Each row comes from the steps of one walk. Every step used is in the known rows, and no mark comes twice. Write the walk behind each row, first mark first.
Known rows:
lusavaf vigofek: [10 -3 21 -7 9 26 -10 7 11 2 -15 8 -15 15 -1 10 -14 2]
nefo kimo vigofek susi: [6 -7 17 -4 -17 -25 -3 3 -11 15 -1 -3 25 11 -1 10 -4 28]
kividef lusavaf: [-15 10 -5 12 21 -11 -5 17 -18 1 17 10 6 7 3 -10 -10 -8]
kimo vigofek: [-3 -4 19 6 -3 1 7 15 7 1 24 -11 -15 4 -4 12 -9 16]
roruz vigofek: [2 15 1 14 -6 19 -4 -29 17 -3 -13 9 -14 22 -1 8 -8 23]
goko susi kividef kimo vigofek: [0 15 8 -3 10 -6 -13 9 -36 41 35 -16 15 7 -11 4 -19 38]
nefo kimo vigofek susi kividef lusavaf: [-13 2 11 3 1 -21 -20 20 -37 27 29 -2 39 5 1 -8 -22 33]
lusavaf vigofek susi kividef roruz goko katoror: [27 31 28 3 15 14 -29 -52 31 19 6 -4 14 20 -10 -32 -38 32]
vigofek susi kividef lusavaf: [-8 8 -8 1 9 -9 -22 10 -29 15 25 -5 27 0 7 -15 -16 20]
vigofek susi kividef kimo: [4 13 -18 -4 5 -14 -21 -2 -38 35 9 -6 37 5 -15 -8 -8 27]
roruz kividef: [6 16 -2 -6 -10 -4 -20 -14 8 5 -16 0 11 -19 8 -2 -3 22]
goko roruz: [-8 17 13 2 -8 -11 -2 -14 18 -6 10 -13 -8 20 0 1 -13 -1]
nefo kimo vigofek susi kividef: [1 -8 18 -10 -22 -7 -15 3 -19 27 15 -16 33 -2 -2 3 -13 45]
goko roruz vigofek susi kividef lusavaf: [-13 32 2 13 -2 -4 -25 -22 -3 9 22 -9 11 31 6 -8 -31 34]
kividef roruz goko: [7 41 -3 15 7 20 -17 -34 12 -4 13 22 12 1 -13 -11 -23 -2]
vigofek susi kividef: [7 -1 -5 -12 -13 3 -17 -7 -11 15 7 -18 23 -6 5 -6 -5 30]
goko susi kividef: [7 6 3 -18 -4 11 -19 -11 -23 24 13 -18 19 -7 14 -7 -11 28]
nefo kimo vigofek: [-6 -10 27 2 -10 -15 3 14 -11 15 8 1 13 6 -8 10 -10 18]
roruz goko: [12 23 -14 17 -12 19 -12 -36 13 -5 -14 14 3 11 -9 -6 -6 -1]
susi kividef: [-5 -2 1 -6 -6 14 -13 1 -9 13 17 -14 11 -11 -1 -6 -10 20]

Write each row's walk:
[10 7 10 -3 17 2 -18 10 -6 5 -10 12 5 23 7 1 -17 7] => kividef lusavaf vigofek susi
[8 30 18 -5 3 -9 -33 -11 13 5 -14 1 7 24 13 1 -29 22] => goko roruz kividef lusavaf vigofek susi
[7 33 8 1 -10 -35 -18 -14 1 21 8 -15 16 17 -7 9 -17 41] => goko roruz kividef kimo vigofek susi
[-11 18 14 -8 15 13 -17 4 -9 13 46 -3 21 -21 -6 -10 -28 17] => susi kividef roruz
[13 21 -2 -1 -4 -28 -17 -5 -12 25 1 -5 21 3 -6 7 -8 41] => roruz kividef kimo vigofek susi
[0 20 9 -13 8 3 -20 -5 -11 14 38 -6 31 -17 -1 -10 -24 27] => vigofek susi kividef roruz
[4 -4 11 -8 -15 4 -12 4 -4 16 28 -27 11 -4 1 4 -12 42] => kimo vigofek susi kividef
[8 34 14 7 -11 10 -30 -29 -5 19 25 10 42 1 -15 -7 -34 36] => nefo kimo vigofek susi kividef roruz goko
[-7 3 18 0 23 27 -25 22 -13 15 13 6 0 12 -1 -3 -32 12] => susi kividef lusavaf vigofek
[-8 8 7 7 8 -3 -8 20 -26 32 38 -13 9 4 -22 5 -18 32] => susi kividef kimo vigofek
[7 17 25 -18 15 22 -27 0 -2 16 26 -1 20 -6 -2 -2 -35 28] => lusavaf vigofek susi kividef roruz
[8 12 -4 -1 -18 17 -20 -32 3 13 -3 -11 11 12 4 1 -12 49] => roruz vigofek susi kividef
[7 10 -1 3 3 -25 -2 7 -18 20 14 -5 13 17 -12 9 -6 26] => kividef kimo vigofek susi
[-7 19 -8 12 5 4 -25 -12 -16 12 14 1 17 18 6 -9 -21 36] => roruz vigofek susi kividef lusavaf
[-1 37 -8 7 -6 -8 -24 -34 -12 29 7 -10 20 37 -16 -1 -23 43] => goko roruz vigofek susi kividef kimo
[-11 6 5 5 7 -10 -16 20 -23 16 41 -13 17 3 4 -6 -22 31] => kimo vigofek susi kividef lusavaf
[1 39 15 -2 9 28 -24 -37 -1 18 24 3 11 8 6 -1 -34 44] => goko susi kividef roruz vigofek
[2 24 6 1 -24 11 -22 -42 16 8 4 -22 5 25 4 2 -22 47] => goko roruz vigofek susi kividef
